Each row comes from the steps of one path. Every step used is in the known rows, and no mark comes twice. Write the path behind each row, first mark first.
In the rows, zero is written as 128.
Known rows:
d n b g c: [111 158 121 133  90 141 100 141  99 121 136  88 131  78 152 103 112 133
 118 125 165 166 145 120 107 139  70  91 126 180 116 173  64]
l s: [162 163 103 144  88 157 151 161 111 111 160  65 106 103 152 122 137 150
 102  92 155  92 159  90  99 124  99  92 144 148  98 180  91]
s b n q c g: [155 132 116 146  92 149 158 125  93 140 106 115 127 127 127  96 165 192
 132 150 157 162 139 101 131 126  92 104 104 135 129 181 101]
c q l s: [159 181  98 148 102 158 169 159 124 122 146  94 160 100 142 139 152 152
 119  96 138  82 150  87 106 128  85 110 133 134  89 174  99]
d n q c: [149 137  96 153  72 127 137 110 100 130 123  93 111 107 176 132 135 194
 151 101 180 130 143 100 108 117  85  93 108 167  98 157  88]
c g: [166 161 107 109  77 160 153 145 101 133 152  94  91 105 121 103 140 135
 130  76 156 117 171 118 116 144 110  93 151 140 128 198  83]
g c: [149 148  95 129  87 164 148 150  95 117 163  52 104  98 153 123 120 159
 126 105 171 118 146 123 128 138 106  93 135 161 117 202  62]
d n b g: [128 159 125 131  83 135  90 127 118 132 122 111 117  79 146 109 131 121
 100 103 165 154 152 105  87 134  71  90 134 177 110 153  76]
m n q l: [151 136 112 150  89 158 164 122 119 151 165 140  85  94 144 170 148 166
 124  76 136 107 104 103 109 116  81  99  98 171 118 164  55]
n b s l q: [146 174  73 153 125 160 135 146 124 102 118  97 143  77 120 119 129 147
  73  86 131 134 113 107  81 112  89 135 125 161  70 151 106]
s b n m: [162 147 121 123  93 143 116 125 114 115 120  90 118  92 113 101 143 154
  76 139 166 166 147  91 106 129 100 111 100 172 112 172  85]
d n: [161 163 104 122  65 126 115 130 111 127 136  81  96  89 153 137 131 151
 118  85 178 130 146 109  90 134  94  88 146 182  95 167  82]
d n q: [145 144 117 140  69 118 129 113 107 124 132 116  98  96 159 152 133 170
 124  89 168 128 157 113  94 119  77 101 120 177  82 154  82]
b g c q: [127 163 108 137  91 178 136 165 115 141 118  82 145 115 142 102 125 158
 146 129 147 108 142 117 133 163  78 109 145 148 130 196  46]
n b g c: [117 145 116 137 104 176 122 149 106 122 149  79 126  84 145  97 119 127
 108 120 157 143 151 120 123 135  85  97 123 161 135 189  56]
b g c q n d: [148 166 119 135 119 175 130 160 131 148 135  76 151  97 150  91  85 159
 147 121 156 129 122 118 116 162  73  77 116 162 102 197  54]
l q c g: [171 175  76 130  83 163 183 139  86 122 150  78 115 136 136  81 124 160
 158  83 151 117 148 125 137 135  94 104 151 121 130 196 104]
m n: [166 146 110 134  71 167 125 150 116 147 152  85  61  98 141 137 136 154
 115  80 158 112 119 107 100 141 108  76 141 173 127 183  50]
l q n b g: [148 183 113 149 104 170 146 127 120 127 143 102 138 108 142  96 108 131
 100  99 145 141 118 121 102 132  51 104 139 154 100 156  91]
q l s b g c: [141 170 117 141 112 172 166 179  93 130 167  94 179 108 150  99 132 150
 127 148 130 121 118  94 126 125  69 100 115 147 134 182  89]
s b g c q n: [153 170 137 143  93 182 134 170 108 154 109  83 185 116 146  83 120 180
 154 155 157 141 115 117 122 160  73  87 138 149 117 187  84]
n q l s b g: [143 151 133 160 107 161 171 151 107 137 150 153 166 115 150 123 152 162
 114 131 119 105 130  81 109 104  56 118 100 143 116 150 104]
s b g: [160 149 129 128  81 171 119 154 111 146 126 110 125 115 144  97 143 146
 109 126 155 123 135 103 107 137  94  92 146 160 140 174  86]
c q l s b n: [153 182 116 154 111 146 155 157 125 124 111 105 178 105 125 137 172 172
  92 154 138 127 121  81 101 129  78 116 123 144  86 165 108]
l s b g c: [143 160 127 148  98 170 140 191  89 123 149  77 154 116 155  82 124 159
 125 155 142 122 139  98 121 131  81  93 135 146 127 194  87]
d n q l s: [144 169 109 154  94 114 166 127 108 116 161 126 138  89 162 160 141 167
 122  93 143 108 139  87  93 104  54 110 100 164  70 145 101]
s b g c q l: [135 166 122 132 101 178 148 163 105 149 126 114 193 112 138 108 138 162
 145 149 139 125 122 114 137 146  77 108 127 147 136 186  80]
s l: [169 158  88 127  86 166 145 145 108 126 142  86 116  98 115 133 154 146
 104  93 146 111 120  98  82 135 110 103 141 152 103 181  80]
d n q l: [145 155 106 138  85 119 154 104 112 133 151 135 122  86 155 168 139 162
 128  86 157 124 132 106 101 114  67 110 102 178  86 147  84]
g c q l: [143 171  93 131  99 168 169 146 112 128 149  79 156  95 140 140 133 161
 143 108 155 109 135 120 136 144  95 108 126 148 108 192  71]
l s b n: [161 163 118 151  97 147 135 160 113 114 125  77 128 107 135 120 155 167
  73 151 155 136 133  83  96 125  91  99 133 157  96 172  99]
b g c q n: [144 176 110 140  98 182 149 162 121 153 119  72 159 110 145  95 115 170
 160 129 151 120 112 115 124 168  60  97 139 148 119 190  53]
l q n d: [182 179  99 139 108 150 153 130 121 119 174  75 107 104 156 116  81 152
 107  74 165 126 121 129  99 128  83  81 128 168  70 177  97]

Write each row's path:
[166 176 123 151  94 156 155 166 109 125 136 103 183 104 141 127 159 164
 112 122 143 101 152  91 105 119  95  99 133 133  87 171 130] -> c q l s b
[157 172 107 141  91 170 153 154 112 134 132  50 150 100 149 118 115 182
 154 114 171 123 131 125 121 157  90  87 137 150  91 196  75] -> g c q n
[141 163  88 137 110 131  91 141 129 120  97  96 139  48 125 129 140 146
  80  92 156 162 118  87  55 119  92 110 115 187  67 143  97] -> d n b s l
[146 144 132 169 100 139 149 145 109 112 120 110 129 113 143 134 159 186
  80 154 146 132 142  88  98 107  77 117 107 155  83 160 103] -> l s b n q
[160 168 114 136 119 140 153 140 115 106 145 101 158  84 113 110 149 150
  78 142 139 151 133  67 102 114  79 118  79 157 104 162  99] -> q l s b n m
[158 154  95 143 121 163 117 136 147 135 121  66 124  56 154 114 120 153
  85  80 178 149 125  93  87 125  90  93 113 176  84 152  93] -> q n b s
[162 159 125 141 103 139 128 151 112  99 129  80 134  93 119  92 141 158
  75 146 150 152 154  72  98 120  91 113  97 158  96 170  99] -> l s b n m
[128 173  97 130 107 178 163 153 120 147 137 103 167 103 138 120 132 148
 150 125 135 106 120 114 138 155  68 115 127 147 136 188  48] -> b g c q l
[142 159 104 137  84 166 141 156 104 122 130  59 132 103 143 122 127 169
 138 113 165 108 159 127 129 149 105  99 145 148 102 205  69] -> g c q
[106 167 128 142  88 142  94 147 109 126 105  96 161  81 145  99 118 144
 132 133 161 160 159 122 109 151  68 100 132 167 101 177  68] -> d n b g c q
[166 159  67 131 114 165 134 157 136 133 111  85 124  80 121 130 145 158
  98  87 142 114 101  83  78 133 102 119 126 167  98 162  74] -> b s l
[150 143 102 141  98 151 178 110 117 131 162 128 115  97 149 165 148 157
 116  81 151 103 135 106 117 111  83 117 101 158 104 161  79] -> n q l
[150 137 125 144  80 166 101 141 116 133 151  90  69  77 138 130 138 136
  89  78 164 139 141 110  93 125 112  72 128 174 114 176  66] -> m n b
[162 163  86 146 130 169 125 145 141 134 112  80 150  53 121 115 138 152
  82  88 154 155  93  83  63 125  91 101 106 167  74 148  98] -> q n b s l
[184 155 110 127 106 155 131 133 130 134 168  67  97  84 153 117  99 147
 107  75 180 130 131 107  91 135 105  60 117 174  86 180  82] -> q n d
[148 155 104 158 104 148 191 135 110 117 173 120 133  99 153 156 149 161
 113  91 135  88 145  86 110 102  71 116  97 144  87 160  94] -> n q l s
[149 146 116 165  98 158 180 148 112 137 176 130 105  96 147 162 147 170
 122  85 121  91 114  84 102 108  69  97  96 157 102 160  68] -> m n q l s
[140 142  94 141 117 157 106 139 141 123 119  75 107  60 152 121 130 140
  72  78 172 134 154  95  96 117 107 104 119 176  96 160  85] -> n b s
[149 175 120 151 104 162 166 180  89 115 149  82 197 103 147 117 140 176
 133 143 143 114 147 105 125 124  94 100 123 133  89 191 116] -> g c q l s b
[172 152  89 119  79 168 161 143  95 138 144  69 106 115 136  82 142 155
 156  85 167 121 158 103 128 140 116  83 140 125 145 201  89] -> q c g
[192 186  90 138 115 155 160 139 113 115 163  89 133 104 122 118  96 152
 106  84 140 131  89 118  75 129  84  92 122 158  59 173 100] -> s l q n d
[162 173  91 139 102 156 177 151 115 118 178  84 129  93 147 141 147 141
 106  86 145  91 137  86 107 119  85  99 125 146 104 171  93] -> q l s
[172 138 120 133  94 156 106 149 124 143 168  89  51  84 145 129 109 145
 103  69 163 121 128 109  95 134 118  58 120 187 111 189  49] -> m n d
[166 141 123 129 110 139 104 134 125 124 131  89 100  91 134 121 128 152
  66 133 175 161 133 105  96 127 115  82 114 185  98 178  84] -> s b n d
[158 160 132 144  91 167 130 179 105 131 136 102 142 118 149  88 143 149
 105 133 142 110 146  84  98 126  83  92 144 148 125 173 101] -> l s b g
[152 160 134 155  88 116 151 137  91 119 151 137 162  94 163 146 147 178
 117 120 148 131 143  91  90  93  66  98 100 164  66 144 129] -> d n q l s b
[144 167 128 147 100 177 119 139 139 149 105 101 161  91 137  96 133 139
 116 108 156 136 138 104  95 151  69  93 135 148 103 163  82] -> c q n b g
[152 126 123 152  75 158 139 134 114 144 146 119  62 102 149 151 139 175
 121  81 147 108 128 109 103 123  90  91 115 172 112 171  50] -> m n q
[159 171  95 133  90 164 159 135 128 139 135 102 143  95 135 147 152 151
 123  88 155  97 141 105 116 138  96 108 135 147 106 174  85] -> c q l
[163 161 114 139 111 160 136 154 118 129 149  53 138  88 152 109  89 171
 137 104 176 133 137 125 113 150  99  69 113 163  72 204  75] -> g c q n d
[164 153 129 148 119 134 116 160 118 109 142  81 116  94 142 114 131 158
  62 141 163 146 140  85  87 119 101  81 110 170  79 178  99] -> l s b n d
[180 161 110 119  93 159 143 124 120 126 156  69 115  85 130  99 113 148
 120  80 171 136 145  94  98 136  90  91 101 163 102 171  81] -> q n m
[157 180  87 155 124 159 139 131 138 117 128  76 137  76 154 112 101 159
  84  78 159 144 116 114  96 118  69 113 125 172  70 147 107] -> l q n b s
[112 155 126 147 103 176 117 154 112 125 118  90 154  91 139  97 128 141
 121 130 153 135 162 121 126 149  84 104 130 146 118 190  63] -> n b g c q
[185 193  89 130 101 158 173 129 105 107 155  91 150 105  99  99 111 153
 117  88 130 138 103 105  82 131  69 121 110 145  75 164  98] -> s l q n m
[160 168 113 132  97 163 146 143 111 120 136  52 157  87 129  89 102 169
 150 109 170 141 151 113 121 152  88  98  99 150  91 196  73] -> g c q n m
[138 157 133 138  86 177 123 173 100 143 110  94 166 118 143  91 131 168
 142 154 150 128 145 121 129 154  92 101 146 148 131 195  78] -> s b g c q
[126 185 100 149 114 174 176 179 114 131 147  92 183 106 142 111 133 152
 147 133 120  92 129  93 131 148  55 116 123 133 121 187  63] -> b g c q l s
[144 171 117 131 104 177 142 151 119 139 123  75 168  98 125  70  99 161
 161 125 148 137 133 103 124 165  59 107 101 150 120 187  53] -> b g c q n m
[177 184  66 130  88 168 189 149  78 120 143  93 142 133 106  84 140 161
 155  94 124 123 116 114 114 137  94 113 146 108 119 193 109] -> s l q c g
[150 135 112 180 103 147 157 140 101 117 111  89 141 126 160 114 162 209
 105 163 157 136 128  72 111 105  81 103  95 142  99 161 109] -> l s b n q c
[168 168  72 147  84 165 168 130  98 114 148  59 113 131 164 109 122 174
 137  92 166 106 129 113 126 125  94 100 145 142 117 177  96] -> l q c
